Each row was made from one small tree. The marks that hang from a mark follow it in brackets, in alphabetical order. Every link used is in the known rows. Write each row's tree.
Known rows:
vozinuf{basuzim{mamilo} bote{dodu}}: [-15   5   8  17  -4 -33  10  -2   2   2  -9   2   5   9  12  -1  14  24
 -10  11  -3   3 -11 -11   0   8   8 -15   5   0  19  -8 -10  -1   2 -11
  -1  24   4 -10  -5 -19  -2   9   1 -11  14  -5  14   3  -8  -7]
vozinuf{bokis{gilot} bote}: [  5   0  -2   2 -16 -27   4   5 -14   0  -7   5   5   7   7  -2   6   0
 -13   7  -2  -2 -13   4 -15   9  -5 -11   8   2   7  -2   3   2  -9   2
  -6  12  -3 -14  -5 -18  30   4  -1  -6   3  -7  15   7 -18  -7]
dodu{bote{vozinuf{basuzim bokis{gilot}}}}: [  7  12  13  29 -17 -40 -18   6   4   6 -16  10   3   8   9  13  17  27
  -8  21  15 -16 -13  -4 -21   6   5 -20  17   0  13  -4 -14   1  -8   5
 -11  15   0 -14   2 -26  -6  23  -8  -7  22 -20  23  -3 -19  -9]
mamilo{basuzim{vonunen{gaba{pevufu}}}}: [ 14  -2   5   2  20   4  23  -2  -2   1  13  -1   6 -17  -9   1   7  -8
  -3   7 -11   8   4  -2   6  -3  -1  21 -17  -9   7 -24   0  -1   3  -4
  16   9   4  -3  -5  12   5  -3   2  -3 -14  20 -10   9  13  -4]
vonunen{basuzim}: [ -4  -4   7   7   7  -3   8   1   3  -7   9   0   2  -3   1  -1  -4  10
  -4   1   5 -11  -2  -1  11  -6   4   3   0  -3   6  -4   0   0  -4   1
   5   1   2   6  -6  10 -10 -11   0  -5  -9   4   0   3   5  -3]
vozinuf{basuzim{mamilo} bokis bote}: [ -3   4   6  15  -5 -32   9   5 -10   0  -2   5   0  15   9  -1   9  10
 -17  15 -13   3 -18  -7   1  11   3 -13  -1  -1  18  -6 -10   0  -4 -16
   2  28   6 -13  -6 -21  12  -6  -1 -10   5   2  14  11 -15  -9]
zozil{gilot}: [ -8   2   0  -2  -6   0  -4   4  -2   0  -3   3   6  -4  -4  -6   2  -9
  -3  -4   0   7   3   3  -6  -5  -4   1   0   5   1   7  -1  -1   3   3
  -1  -8  -3   4   4  -5  -1   4  -3  -2  -3 -10   3  -4  -7  -2]
vozinuf{basuzim{vonunen{gaba{pevufu}}} bote}: [  7   1   6   5   8  -5  14   4 -11  -8   7   2   3  -8  -5   3  13 -17
   4  13  -3   6  -5 -10   3   4  -6  10  -7  -6  13 -22   2   0   3  -4
  11  21   0   1  -7   2  10   7   5  -2   3   9  -4  14  -4  -3]
zafe{vonunen{gaba}}: [  8   3   5   5  14  11  12  -1  -7   3  12  -2   3  -7  -4   5   0 -12
  -1   3  -6  -5   5  -8  10  -1  -4  15  -7  -3   3 -14   4   0  -5   1
  10   9  -1   3  -4  13  -5   4   5   3 -16  10 -11   5   3   2]
dodu{bote{vozinuf}}: [ -3   5   7  16  -5 -23  -8  -2   9   7  -7   1   1   8   8   5   7  19
   2   8  14 -11  -1  -4 -14   0   6 -11  13  -1  -2  -9 -13   2  -1   9
  -9   6  -2  -9   1 -11 -16  15  -3  -7  18  -9   7  -6  -4  -4]
vozinuf{basuzim{vonunen}}: [ 7 10  3  3  5  1  3  1  0 -6 -1  5  0 -4 -7 11  3 -1 -7 11 -9 -2 -5 -3
  8  6  2 -1 -8 -2 17 -4 -4 -4  5 -6  6 14  8  0  1 -1 -3  7 -1  1  1  3
  0  4  1  1]
vozinuf{bokis bote{dodu}}: [-10  -3   0   1 -14 -33   6   3  -8  -3 -10   1   3  19  15  -4  11   1
  -7   8   6  -2  -9   7 -16  13   6 -14  12  -3   6  -9  -4   4  -2   4
  -6  20  -5 -14 -12 -18  10   9   3  -1  15  -6  13   8 -14   0]
pevufu{gaba}: [ -5  -5   2  -7   4  -1  -6  -3  -4   1   1   0  -2   3  -4  -7   2  -4
  10   1  10   1   4  -4  -3  -4   2   5  -2  -3  -7  -3   1   1   3  -3
   2   0  -5  -1   6   3 -15   1   2   5   6   6  -2   1  -2   2]
bokis{vozinuf{basuzim{mamilo} bote{dodu}}}: [-22   6   2  13  -9 -38   6   2  -2   4 -20   4   5  15   9   5  11  29
 -14   8   1  13 -14  -7  -3   4   7 -22   9   2  25  -8 -11  -3  -1  -7
  -4  17   5 -10  -1 -22  -4   7   1 -15  12  -6  20  -1  -8  -7]
bokis{gilot{zozil} vozinuf{basuzim}}: [ -1  12   2   7 -19 -10 -12  12  -4   5 -19  12   9  -4  -6  10   7   4
 -10   3   9  14  -5   1  -3  -5  -4 -14   7   9  24  17  -1  -3  -3   4
  -8 -14   0   4  14 -17   7   5  -7  -7  -1 -22  18 -11  -8  -7]
mamilo{basuzim{vonunen{gaba} vozinuf}}: [ 17   1  -4  12  20  -4  26  -4  -5   6  12  -1   7 -19  -5  13   4  10
 -16   8 -35  20   0  -3   8   5  -3  13 -22  -8  20 -25  -6  -1  -2  -3
  17  20   9  -7  -4   6  25   0   3  -8 -25  19 -12   4  10  -3]
mamilo{basuzim{vonunen{gaba} vozinuf{bokis}}}: [ 19   0  -5  14  14 -15  26   0 -12   5  11   1   6 -11  -1  12   5   3
 -23  14 -35  18  -5   4   3  12   0  10 -21 -11  21 -28  -9   1  -5  -2
  17  29   9 -13  -8   0  32  -4   3  -6 -25  19  -8  10   3  -4]
basuzim{vonunen vozinuf{bote}}: [  5   1  -9   1   4 -20  20  -5 -12  -2   2  -1   5   2   0   4  -2   4
 -14   3 -22   7  -6   0  -3   8  -6  -2  -8  -3  14 -19  -3   0   0   0
   5  25   4  -8  -3  -6  38   6   4 -12  -6  12  -2   7  -4  -1]
vonunen{zafe}: [ -9  -5   5  -5   6   2   7  -2   4  -2   3  -2   2   1  -1  -1  -2  -4
  -5   2   6 -11   3   2  10  -3  -1   8  -2  -4   6  -2   5   0  -3  -3
   2   6   2   1  -2   7  -7  -2  -3   1  -2   9  -3  -1   3  -2]
dodu{bote{vozinuf{bokis}}}: [  1   5   7  17 -10 -33 -10   3   2   6  -9   2   0  17  11   4   9  13
  -5  14  15 -13  -7   3 -20   6   9 -13  14  -3   0 -10 -16   3  -5   9
 -10  15  -3 -15  -5 -16  -9  13  -4  -6  20  -8  13   1 -11  -5]
bokis{gilot vozinuf{basuzim bote}}: [ -3   6  -3   7 -18 -24  -5   8 -10   3 -19   9   4   4   1  10   8  16
 -11   7   2  12 -14  -5  -9   1  -8 -21  12   6  20   2   1  -3  -8   0
  -8   0   1  -6   5 -20  20   9  -2 -12   5 -13  20  -4 -16  -6]
mamilo{basuzim{vonunen{gaba zafe}}}: [  5  -2   4   0  22   8  31  -3   2  -3  14  -2   6 -15  -7   8   2  -4
 -17  12 -17  -2   4   1  22   2   0  22 -18  -9  22 -19   3  -2  -1  -5
  17  19  11  -7  -7  14   3  -3  -2  -1 -20  23 -13   5  13  -4]
vonunen{basuzim{vozinuf{bote}}}: [ -7  -9   0  10   4 -24  18  -1  -7  -4  11  -2   5   2   9  -3  -2  19
  -9   0 -11   0  -8  -3   4   0  -5  -4   0  -4  14 -17  -3   2  -9   1
   5  16   1   3  -9   1  20  -7   5 -17 -10   9   2   5  -3  -5]
zafe{vonunen{basuzim{vozinuf{bokis}} gaba{pevufu}}}: [  8  -9  13  16  21 -10  22  -1 -15   2  25  -3   6  -4   1   0   2  -3
  -4   4  -2  -9   0  -2   9  -8  -5  22 -13 -13   9 -33   0   5 -16   0
  19  22  -3  10 -14  21   4  -9   9  -6 -26  26  -9  14   2  -4]
bote{dodu vozinuf{basuzim{mamilo vonunen{gaba}} bokis}}: [ -3  16  14  27   8 -32  13   3   1   2 -11   5   9   8   5  25  20  18
 -20  24  -2 -12 -12 -11  -1  19  15  -2  -4  -7  33 -21 -16   0  -3  -3
   8  41   7 -17  -7 -12 -15  20  -3  -3   7  -5   8   9  -8 -11]
gilot{zozil}: [ -3   4   2  -1  -7   1  -1   5   1  -1  -2   2   7  -3  -2  -4   1 -15
  -2  -2   4   6   3   4   2  -3   0   0   0   3   5  10  -1   1   3   4
  -3  -6  -3   5   4  -6   2  -5  -1   0  -2 -10   0  -3   0  -3]
zafe{vonunen{basuzim{mamilo} gaba{pevufu}}}: [  1  -4  21  14  30   0  30  -5  -2   2  27  -4   9  -9  -4  -6  -2   3
  -4   1   0 -17   3 -13  25 -15   0  29 -13  -8   7 -26   2   1  -8 -10
  21  13   2   9 -10  26 -18 -14   6  -9 -26  26  -9  12  11  -9]
vonunen{gaba{pevufu} zafe}: [ -7 -11  10  -3  14   9   8   0   0  -1  11  -6   4  -7  -5  -5   5 -17
   7   1  14  -6   7  -3  11  -7  -5  25  -6  -8   1 -15  10   3  -5  -1
   7   5  -4   8  -7  18  -8  -1   2   4  -4  15 -11   3   4  -4]
bokis{gilot{zozil} vozinuf{basuzim{mamilo vonunen} bote}}: [ -1  18   2  10 -11 -29  14   7  -9   4 -18  12  18   2  -8   9   3   8
 -30   8 -12  12 -15  -4   3   1  -3 -13  -1   9  37   3  -6  -6  -1  -6
  -3  12   7 -10   8 -23  27   3  -6 -19  -6 -10  19  -1  -9 -15]
bote{dodu vozinuf{basuzim{mamilo vonunen} bokis}}: [ -6  17  13  20   3 -38   9   0   5   3 -16   7   8  16   5  19  15  24
 -23  22   0 -19 -14  -5  -5  15  19 -11  -2  -4  30 -14 -18  -1   0  -6
   3  36   8 -18  -2 -17 -14  21  -6  -8  14  -5  14   6  -8 -11]

Which tree is each row?
[-17 -18  14  16  24 -24  35  -5  -5   0  24  -9  12  -5   5  -9   2  14
 -11   1  -5  -5  -4 -12  22  -9  -7  23 -12 -12  20 -33   3   4 -14  -9
  16  30   2   6 -16  18  13 -15   5 -20 -18  29  -6  10   4 -16]  vonunen{basuzim{mamilo vozinuf{bote}} gaba{pevufu} zafe}
[-13 -13  21  12  27  -1  26  -3   6  -3  23  -6   9  -7  -3  -7   0   4
  -5   2   9 -20   2  -7  30 -13   2  31 -11 -10  13 -21   5   2  -9 -10
  16  13   3   9 -13  26 -19 -18   0  -8 -17  24  -7   8  12 -12]  vonunen{basuzim{mamilo} gaba{pevufu} zafe}
[ -1   1  -2  20   8 -40  30  -3 -15   4   1  -3  14   8   9   7  11  12
 -25  11 -26   6 -12   1  -5  20   3   3 -10  -8  27 -34 -10   3  -4   0
  10  48   4 -21 -15 -12  35   8   7 -10  -9  13   3  13  -8  -7]  basuzim{mamilo vonunen{gaba} vozinuf{bokis bote{dodu}}}
[  0  20  15  23  -3 -43   6   1   4   6 -21  10  12  11   4  22  17  33
 -27  22   1 -24 -16  -6  -9  13  15 -12   2  -1  35 -10 -14  -2  -4  -4
  -1  32   7 -20   0 -21  -2  28  -9 -11  11 -12  21   2 -13 -15]  bote{dodu vozinuf{basuzim{mamilo vonunen} bokis{gilot}}}
[-20  14  18  13  12 -26  17  -7  15   1 -12   2   9   9   1  17  12  28
 -21  19   7 -26  -5 -10  12   6  15   0  -4  -6  35 -15 -11  -3   1 -10
   5  34  10 -10   0  -3 -28  24  -8 -10  13   3   6  -1   1 -12]  bote{dodu vozinuf{basuzim{mamilo vonunen{zafe}}}}
[ -3  13  16  33  -1 -33  -5  -2  13  10  -8   3   2   8   8   8  12  36
  -8  16   4 -10  -9 -15  -4   1   9 -13   8  -1  13  -9 -20  -1   0  -6
  -5  19   6 -11   3 -17 -22  13  -6 -14  18  -8  14  -4  -5 -11]  dodu{bote{vozinuf{basuzim{mamilo}}}}
[ -8 -16  16  21  25 -19  28  -2  -4   1  23  -6  10  -2   2  -5   2   9
 -16   5  -2 -12  -4  -2  20  -6  -1  27 -15 -15  21 -30  -2   5 -16  -9
  18  30   4   5 -16  20   3 -20   2 -12 -22  29  -4  11   4 -14]  vonunen{basuzim{mamilo vozinuf{bokis}} gaba{pevufu} zafe}
[  7   1   7   8  21   1  22  -4  -5   3  13  -3   9  -8 -10   1   2  -9
  -5   3  -8  -2   1  -7  10  -1   0  25 -17  -5   7 -21   0   0   2  -6
  14  16   4  -3  -6  14   4  -3   3  -3 -11  18  -8  11   8  -8]  basuzim{mamilo vonunen{gaba{pevufu}}}
[ 10  21  16  33  -5 -45   0   1   3   8 -13  10  10   9   4  16  11  32
 -26  25  -3 -23 -18  -6  -9  10   9 -12   3  -1  26 -12 -20  -2  -5  -4
  -3  33   9 -24   1 -23   1  20 -10 -13  13  -8  21   2 -13 -14]  dodu{bote{vozinuf{basuzim{mamilo vonunen} bokis{gilot}}}}
[  6   3   3  11  11 -28  25  -6  -8   6   2   1  15   2  -5   9  -4  13
 -39   9 -23 -16 -10   5   8   5  -2  12 -16  -6  30 -15  -2   0 -11 -10
   8  35  10 -14  -4  -1  35   1  -6 -12 -17  20   5   3  -4 -13]  basuzim{mamilo vonunen{zafe} vozinuf{bokis{gilot}}}
[ -7  -7   0   5  16 -25  41  -8  -3   1   6  -5  12  -7   7   6  11  13
 -22  13 -22   7  -1   0   7  10   0  10 -12 -12  29 -36  -2   1  -3  -1
  14  39   7 -13 -13   0  23  10   4 -12 -13  23  -8   4   6  -5]  mamilo{basuzim{vonunen{gaba zafe} vozinuf{bote{dodu}}}}
[ -4   1   2   5  22 -12  28 -11   0   5   8  -4  10   0  -6   6  -9  13
 -27   3 -23  -9  -2  -1  18   0   0  16 -20  -6  24 -18  -4  -2  -3 -13
  11  31  12  -6  -2   8  19  -1  -1 -12 -16  27  -7   1   7  -7]  basuzim{mamilo vonunen{zafe} vozinuf}
[ -4  15  10  16   7 -14   4   2   6  -2 -12   3   6  -3   1  27  20  13
  -3  18   5  -6  -3 -12  -1  12  10  -1   0  -5  25 -18  -8  -1   2   6
   6  23   2  -5  -1  -3 -22  32   0   1  10 -10   1   2  -3  -4]  bote{dodu vozinuf{basuzim{vonunen{gaba}}}}
[ -3  -3  -3  11 -16 -47   7   0 -13   6 -13   2  10   9  15   1  13  19
 -15   6  -5   2 -12   5 -24  12  -1 -16   9  -2  15 -12  -4   4 -11   7
  -7  23  -5 -15  -8 -24  38  16   3 -10   6  -8  17   2 -20  -5]  basuzim{vozinuf{bokis{gilot} bote{dodu}}}
[  2   7   8  20 -10 -37   6   5 -11   3  -7   9   6   9   7   1  10  18
 -22  14 -10  -2 -20  -7  -5   9  -1 -15   3   2  22  -2  -5   0  -8 -14
  -1  23   5 -16  -3 -24  24   1  -4 -13   3  -5  22   8 -20 -14]  vozinuf{basuzim{mamilo} bokis{gilot} bote}
[  1  15  -1  12  -5 -30  14   3 -10   4 -16   9  10   4  -6  13   2  23
 -28  10 -15   6 -18  -8   1   4  -3 -13  -1   5  33  -6  -4  -6  -4  -9
   0  17  10 -15   4 -18  26   7  -5 -19  -4  -1  19   2 -10 -11]  bokis{gilot vozinuf{basuzim{mamilo vonunen} bote}}
[-19  -2  -7  -2 -14 -27   5   2  -6   2 -20   0   4  16   9   1   7  11
  -6   1  12  10  -6   4 -15   3   3 -18  15   2   9  -7  -3  -1  -2   9
  -9   4  -3  -9  -5 -16   4  10   2  -8  12  -7  13  -1  -6  -1]  bokis{vozinuf{bote{dodu}}}
[ 12   3   8   7  14   7   6   2  -5  -4   7   2   3 -13 -10  10  11 -15
   6  10   0   3   0  -7   8   1  -2  16 -12  -7  12 -17   1  -1   3  -3
  14  14   2   6  -3  10  -5   7   3   3  -2   9  -7   9   3  -1]  vozinuf{basuzim{vonunen{gaba{pevufu}}}}
[ 13   4  -3  23   6 -35  29   0 -21   8   5   1  16  -1   1   9   4  10
 -31  11 -34   5 -16  -4  -3  15  -7   7 -13  -3  28 -25  -3   2 -11  -3
  10  40   5 -21  -9 -10  55   3   3 -16 -20  12   4  13 -14 -13]  basuzim{mamilo vonunen{gaba} vozinuf{bokis{gilot} bote}}
[  0  12  16  34  -5 -43  -7   2   6   9 -10   6   1  18  12   8  14  30
 -14  21   4 -11 -15  -8  -9   7  12 -17   8  -2  14 -11 -23   1  -5  -7
  -4  27   6 -17  -2 -23 -16  10  -6 -12  20  -8  19   2 -13 -12]  dodu{bote{vozinuf{basuzim{mamilo} bokis}}}
[  3  10  12  25 -12 -35 -16   5   4   4 -11   7  -2  15  11  11  15  17
  -4  21  12 -10 -11  -4 -15   8   9 -19  14  -3   9  -9 -19   1  -4   2
  -8  20   1 -12  -1 -22 -17  17  -5  -4  24 -12  16   0 -14  -5]  dodu{bote{vozinuf{basuzim bokis}}}
[ -5   8   1  16 -11 -32   5   4  -8   8 -17   8   6   6   2   7   6  28
 -21   7  -7  10 -17 -10  -3   0  -5 -18   7   7  27   0  -4  -4  -8 -10
  -4   8   6 -11   5 -22  20   3  -4 -19   1  -7  23  -2 -14 -13]  bokis{gilot vozinuf{basuzim{mamilo} bote}}
[ -1  -6   8  -7  21  12  19  -2  -2  -5  13  -5   7 -10 -12   3   1 -23
  -1   4   7 -10   6  -1  15  -4  -4  31 -13 -10   8 -21  10   1  -1  -1
  12  15   0   3  -7  22  -2   2   1   4  -8  22 -14   8   9  -2]  basuzim{vonunen{gaba{pevufu} zafe}}
[  0  -1  -5   4   5 -34  30  -8  -3   5  -2  -1   9   1   9   3   9  23
 -20   9 -25  10  -6   3  -7   8   4  -8  -9  -7  22 -27 -10  -1   2  -1
   7  29   6 -15  -7 -13  28  11   4 -17  -4  13   2   3   3  -2]  mamilo{basuzim{vonunen vozinuf{bote{dodu}}}}
[-13   1  -5   0 -19 -33   2   3  -7   5 -25   4   8  10   7   5   9  21
 -10   0  12   5  -8   2 -19   1  -1 -19  18   6  13  -2   2  -1  -6  11
 -13  -1  -4 -12   0 -20  16  15   0 -11   9 -15  20  -6 -11  -4]  bokis{gilot vozinuf{bote{dodu}}}
[ -8  14  15  13  11 -27  16   0   3  -1  -6   6   5  15  -2  17   5  12
 -30  23  -3 -23 -13  -6  13   9  10   2 -10  -7  33 -13 -11  -2  -6 -16
   8  38  12 -14  -2  -6 -13  10  -9  -9   5   9   7   7  -5 -15]  bote{vozinuf{basuzim{mamilo vonunen{zafe}} bokis}}
[  1   0  -5   6   0 -45  29  -4 -11   3  -3   2   9   9  10   4  10  18
 -26  15 -25   9 -11   9 -12  15   7 -12  -8  -9  23 -26 -13   1  -1  -3
   6  38   7 -21 -12 -19  34   8   2 -14  -3  14   7   9  -4  -3]  mamilo{basuzim{vonunen vozinuf{bokis bote{dodu}}}}
[-11  10  11  14 -10 -33 -10   5   4   2 -20   7   0  16  12  15  21  18
  -4  18  19 -11  -9  -4 -16  11  14 -19  11  -4  18  -5 -15   2  -4   1
  -4  19  -1  -8  -2 -21 -23  22  -3  -2  23 -18  16   0 -14  -5]  bote{dodu vozinuf{basuzim bokis}}
[-10 -18  13  10  23  -1  20  -2   0  -3  22  -8   7 -13  -1  -2   2   3
   1  -1   8  -7   5  -4  19 -12  -6  28 -10 -13  13 -27   6   4 -12   0
  15  14  -1  16 -11  26  -3 -11   4  -8 -19  23 -11   4  10  -7]  vonunen{basuzim{vozinuf} gaba{pevufu} zafe}
[  3  -6   5  17  18 -14  31  -3 -14  -1  23  -4   7  -5   5   4  -1   7
  -9   3 -16  -3  -2 -12  14  -2  -8  11  -7  -8  16 -31   2   2 -14   1
  17  24   0   5 -13  13  14  -6  11 -14 -27  19  -9  11   1  -4]  zafe{vonunen{basuzim{vozinuf{bote}} gaba}}
[ -5   1  -1   9 -22 -45   6   5 -12   6 -16   4  17   7  13  -4  15   4
 -18   4  -1   8  -9  10 -23   9  -2 -16   9   2  19  -4  -3   5  -7  11
 -10  18  -8 -10  -3 -30  40  12   1 -11   5 -17  17  -1 -18  -9]  basuzim{vozinuf{bokis{gilot{zozil}} bote{dodu}}}
[  3   8   6   9 -24 -28  -3  13 -12  -2 -11  12   9   4   4  -1  13  -8
 -13  13   2   5 -14   1 -10   7  -4 -17   8   5  22   9   0   2  -6   0
  -6  10  -4  -6   1 -29  25   4  -4  -6   5 -21  20   4 -20 -10]  vozinuf{basuzim bokis{gilot{zozil}} bote}
[  3  -6   8  32  17 -22  22   1  -7   2  18  -2   8  -2   7   6   2  18
 -20   6 -20   0 -10  -5  14   4   1  12 -12  -9  23 -23  -9   3 -14  -4
  16  28   7  -2 -13   7  14 -18   4 -12 -27  15  -1  10  -1 -12]  vonunen{basuzim{mamilo vozinuf{bokis}} gaba}
[  2  13   6   6 -20 -36   6   9  -9  -6 -17  11  16   5   3   6  17  -6
 -21  18   2  -6 -14   6 -12  13   5 -16   7   2  31   0  -4   0   1   6
  -5  24  -1 -13  -2 -31  22  19  -4  -3  11 -20  20   5 -16  -6]  vozinuf{basuzim{vonunen} bokis{gilot{zozil}} bote{dodu}}
[  6  -4   0   6  26  -1  33  -7  -1   3  15  -4   8 -17  -5  10   1   6
 -21  10 -30   6   3   0  18   2  -3  21 -23 -12  27 -27   0  -1  -5  -5
  19  26  11  -6  -6  13  19  -3   1  -8 -27  28 -15   3  11  -5]  mamilo{basuzim{vonunen{gaba zafe} vozinuf}}
[  5  -1  11  11  20   9  21  -1  -4  -4  22  -2   5 -10  -1   7  -4  -2
  -4   3  -1 -15   3  -9  21  -6   0  19  -6  -6  10 -19   5   0  -9   1
  17   8   1   8 -10  23 -15  -6   6  -1 -25  14 -11   8   8  -2]  zafe{vonunen{basuzim gaba}}
[ -5   8   8  10 -27 -38  -3  11  -7  -1 -18  10  13   8  11   0  21  -1
 -13  14  10   0 -12   3 -16  10   3 -22  14   4  23   7  -3   2  -3   4
 -10  15  -6  -9  -1 -34  15  14  -3  -4  16 -26  24   1 -20  -8]  vozinuf{basuzim bokis{gilot{zozil}} bote{dodu}}
